Each row was made from one small tree. Brackets hold a mark, then the marks that hang from it, in alphabetical order. Every link used is in the known rows. Write each row's tree.
Known rows
(muvof (zopoto duzog)): [  7  10  -8  -3  -5  -3  11  -1  21 -11  -2  16  -5   1   9 -16  -8 -17
   7   6   4 -15   4  24  -7  -9  -3  -4  15   2]
(zopoto (duzog tefik)): [-12  -5 -19  -3   0   5  16  10   6   6  -8  12 -12 -12  19  -4  -7 -17
  11  11   0 -21  29   7  -8   4  -5   5  25   4]
(bedig nuva): [ -3   2  -7  -2 -10   2   6  -3  10   3 -20   9  15   5   9   2 -10  -5
  15  25   7   6   0  12  -1  -2 -14  13   0  13]
(tefik bedig duzog): [  8  15 -11   9  -7 -12 -17  30   2  -7 -39  19   4   6   8  14  33  -2
  13  -1 -59  -9   9  15  -7 -10 -12   1  14 -14]
(legad ribo): [  2  28  -6  12   4  17 -23  10   4  -9 -15   4  14   3 -14 -10 -37   0
  -7   3   1  11  16   5   0 -16 -14  -5   1  -3]
(nuva muvof (ribo (mesuk (mosabos pife)))): [ -9 -10 -19   5  10  -3 -14   1 -20  13  -2 -27 -22   5 -21   1  21  10
   1  -4  12  13  -2  -9   5   8   8  -3 -17  17]
(nuva (ribo (mesuk (mosabos legad pife)))): [ -7  -3 -16  33  15  -6 -19   2   6  10 -17 -14  -7  14 -23  10   1   8
  -4  -7  -2   7 -12  -6   1   2 -10  11 -11   4]
(ribo (mesuk (mosabos legad)) (nuva muvof)): [  3   4 -12   4   2  -9  16   0 -10 -22  30  13  24   4   7   2  21  -4
   1   2  -7  -1 -21 -24  27  -5   8  -7 -27 -28]
(nuva (muvof (zopoto (duzog tefik))) (ribo mesuk)): [ -5  -8 -11 -12   8  -3   8 -26 -17  -3  20 -29 -31 -10 -20  -9  12  -2
   4   6  21  -8 -11   2   0  15  17   1  -5  27]
(zopoto (duzog (tefik (bedig nuva)))): [-11 -10 -19 -19  -4   5  13  11   3  12  -6  12  -7 -19  20   9  13  -6
  18  14  -9 -22  11  18 -14   5  -1  -1  31   6]
(mosabos (mesuk (ribo nuva))): [  1   5  27  20 -16  -5   1  -4  15 -26  -5   3   0  -6  12  -8 -36   3
 -16  -3  22  11 -18 -26  15 -11 -28   7   0 -16]
(tefik (bedig (nuva muvof ribo)) (duzog zopoto)): [  6  -3  -9  -9 -15 -10  -9   4 -28   3 -11   0   0   0 -20  12  27  17
  25   9 -30   4 -15  18  -7  15  31   7  12  12]
(muvof (zopoto (duzog (tefik bedig)))): [  7   5  -7 -14   0   1  13  -7  14   0   1  13 -11 -10  16  -7  11 -20
   6  -5 -12 -27  10  30 -13  -9   3  -6  24   5]
(nuva (muvof (zopoto duzog)) (ribo (mesuk mosabos))): [  3  -6 -10  11  10 -10   3  -9 -12   0  23 -17 -24  -4 -25 -13  17   2
   4   3  15   1 -14   7   3   9  24  -6  -9  19]
(bedig tefik): [ 18   0   5 -12  20   6   4   0  19  14 -18   0  -1   8  12   3  -2  -9
 -10  -4 -11  -6  43   4  -9  -1 -34 -11  -8  10]
(nuva (muvof (zopoto duzog)) (ribo mesuk)): [ -1  -4 -13  -9   4  -7   3 -17 -12 -11  18 -27 -26  -4 -23 -12  10   5
   5   7  23   0 -19   1   3  13  13  -6  -8  21]
(ribo (nuva muvof)): [ -2   3 -10 -24 -18   5   9   1 -15 -19  17   2  12  -5  21  -5   3  -2
   3   4   2   0  11 -12  19  -4   9 -14  -9 -24]
(muvof (zopoto (duzog (tefik (bedig (nuva ribo)))))): [  2  -6  -1  -9  -5   1   8 -18   7   9   6   0 -14 -14   1   3   4  -8
  10   6   0 -21  -4  34 -16   3  12   2  23  19]
(mosabos (legad ribo) mesuk pife): [-34   8 -28  -4 -24  22 -44   7  19 -20 -15  -5  19  13   5   3 -56  12
 -19  -5  35  20 -35 -29  -4 -15 -40   7  14 -21]
(nuva muvof (ribo (mesuk (mosabos legad)))): [ -8  -4 -12  20  17  -3  -4  -3 -13  -1   9 -24  -3   3 -23  -8  12   7
  -3  -2   6  17  -5 -15   9  10  13   1 -21   3]
(ribo (mesuk mosabos) nuva): [ 19   9 -10  26   4 -17  10   2  -1 -12   7  24   7   6   2  11  22  -9
   4   2 -17 -11 -10  -7  26 -15  -8  -2 -24 -14]
(ribo nuva): [  5   9  -7  -2 -15   0   5   2   2 -16   1  13  13  -1  18   4  -7  -6
   2   2 -10  -5  10  -4  16 -12  -6  -6  -4 -24]
(nuva muvof ribo): [-12  -6 -11  -4   2   7  -8  -2 -16   1  -2 -33 -11  -4 -13 -13  -5   9
  -1  -1  12  17  21  -6   3  11  15  -5  -6   6]
(duzog (tefik bedig) zopoto): [ 19   7  -9 -16  17   3  18 -16  -8  14 -15  10  -9  -4   1  -7  21 -18
   6 -25 -29 -19  35  21  -4  -5  15   1  14   9]
(duzog tefik): [ -2   4  -5   3  10   8  11 -10   4  10 -20   3  -5  -4  15  -5  -2 -25
   0  -3 -10 -14  42   8  -2  -5 -10  13   5   7]
(mesuk ribo): [  8  15  45  14  16   0  10  10  19  -2 -21   4   4   1   0 -17 -23  -1
 -11  -6   2  12  14  -6  -4  -6 -16   7   0  -3]

Which tree is each row?
[  1  -2  -7 -40 -18   4  17  -9 -17 -13  34   6   1 -19  25  -1  20  -6
   4  -2  -6 -20   3   7   7  -3  24 -21   9 -17] | (ribo (nuva (muvof (zopoto (duzog (tefik bedig))))))
[ -3  -8 -11 -29 -11   3  -3   0  -6   5   6 -12  -3 -14  -3   6  24  16
  15   9  -1   1 -18  24 -12   7  18 -14  16  11] | (tefik (bedig (nuva (muvof (zopoto duzog)) ribo)))
[ 26   4   7  -1  12  -4   4   0   5   9 -19  13  -3  15  -2   4  -1 -11
   0  -1 -28 -11  35   6 -11   7 -17   4  -2  13] | (bedig (tefik (duzog zopoto)))
[-11 -11  -5 -13  -2   8   4 -19 -16   4  21 -28 -24 -16  -9 -16  -5  -2
   1   1  20  -4  14  11  -7  16  30  -4   9  17] | (nuva (muvof (zopoto (duzog tefik))) ribo)
[  2  -1  42  18  -1   0  -4  22   7  17   2  19   6   1  10   7  -9   6
 -14 -17  -1   5   3  -6  -1 -10   2  -3   2 -17] | (mesuk (mosabos pife) (ribo nuva))
[ -7 -11  -8 -22   0   8   0 -13 -16   6  20 -28 -25 -19  -9  -9  13   4
   2  -6   6  -6   9  16 -10  12  31 -12  15  13] | (nuva (muvof (zopoto (duzog (tefik bedig)))) ribo)
[ 10   1  -3  16  15  -9  -1 -20 -13   0  13 -21 -18   3 -28 -13  18  -1
  -3  -6   8   7  -7   7   7   3  21  -3 -22  21] | (nuva (muvof zopoto) (ribo (mesuk mosabos)))
[ -9  -1  44  19   0   5  -3  22  16   9  11  18  28   4  12   4 -21   9
 -19 -18  -1  10 -11 -17  -3  -7   3   3   4 -35] | (mesuk (mosabos legad pife) (ribo nuva))
[  2  -2  47  -2  -4   1   2  11  -1  12  21  12   4  -3  10  -4  -2   4
 -16 -18  10   8  -4  -4  -1  -8  20 -10  -1 -13] | (mesuk (mosabos pife) (ribo (nuva (muvof zopoto))))
[-16  -4  41   1  -3   9   2  21   3   6  23  10  27   0  15  -2 -14  12
 -19 -16   8  16  -9 -24  -1  -2  16  -4   0 -34] | (mesuk (mosabos legad pife) (ribo (nuva muvof)))
[ -2   1  24   6 -17  -3   4  -4   5 -27   6  -3   0 -10  13 -13 -30   5
 -15  -2  28  15 -16 -31  16  -6 -18   2  -2 -16] | (mosabos (mesuk (ribo (nuva muvof))))
[  9   2 -10  47  20 -12 -10  -2   2   7 -16 -11 -16   7 -29   2   6   1
   0  -3  -9   5   3   3   7   0  -6   9 -16  13] | (nuva (ribo (mesuk mosabos)))
[-16   2  26   7 -15   5   5  -6  15 -38  16  -4  26  -4  17 -16 -45   8
 -23  -3  28  21 -33 -44  14  -3 -16   9  -2 -38] | (mosabos legad (mesuk (ribo (nuva muvof))))
[ 13 -18   6  -5  16   0  -1 -25   6  22  -8 -21  -7   6 -17  25  -3  10
   2  19  12   1  -5   4 -10  19 -29   7 -19  43] | (bedig (nuva (ribo mesuk)) tefik)
[  3 -14   9 -29  -6   3   3  -1  -9  14  -2   1   9   6  11  16   6   1
  10  30  -3   2  13   3 -13  18 -12   5  -7  26] | (bedig (nuva muvof) (tefik duzog))
[-22  16 -22 -15   2  17 -31  11  13  -9 -16  -2  24  20  -9   9 -28  10
  -9  -2  15  10 -30 -19  -6 -11 -30   4   0 -13] | (mosabos (legad (ribo mesuk)) pife)
[-15   0 -16  18   3   6 -12  24  20  15 -16  18  22  18  15   1  -4  -7
  -6 -12 -11   7  12   1  -8 -11  -7   4   7 -20] | (mesuk (mosabos legad pife))
[ 16   8  -8  -3 -14 -14  -2  10  -8  -1 -27  25  11   8  -6  14  26   3
  27   9 -44  -6 -12  26  -7   0  11  11  16   5] | (tefik (bedig nuva) (duzog zopoto))
[ 22 -15  10   6   9 -11  -2 -24  -7  18 -10  -8 -10  13 -31  27  -1  10
  13  22  -6  -4 -11   7 -10  27 -11  21 -15  46] | (bedig (nuva (ribo mesuk)) (tefik (duzog zopoto)))
[ -4  -5  40   0  -4   3   0  22  -5  15  15  11   6  -3  13   0  -2   9
 -13 -15   8  12   5 -12   1  -5  15 -10  -1 -17] | (mesuk (mosabos pife) (ribo (nuva muvof)))
[  0   2 -18   8  -3 -10   0   7   4  -9   8  21  19  14   9  20  15  -1
  -1  -3  -8  -8 -29 -19  18 -12 -12   1 -17 -26] | (ribo (mesuk (mosabos legad pife)) nuva)
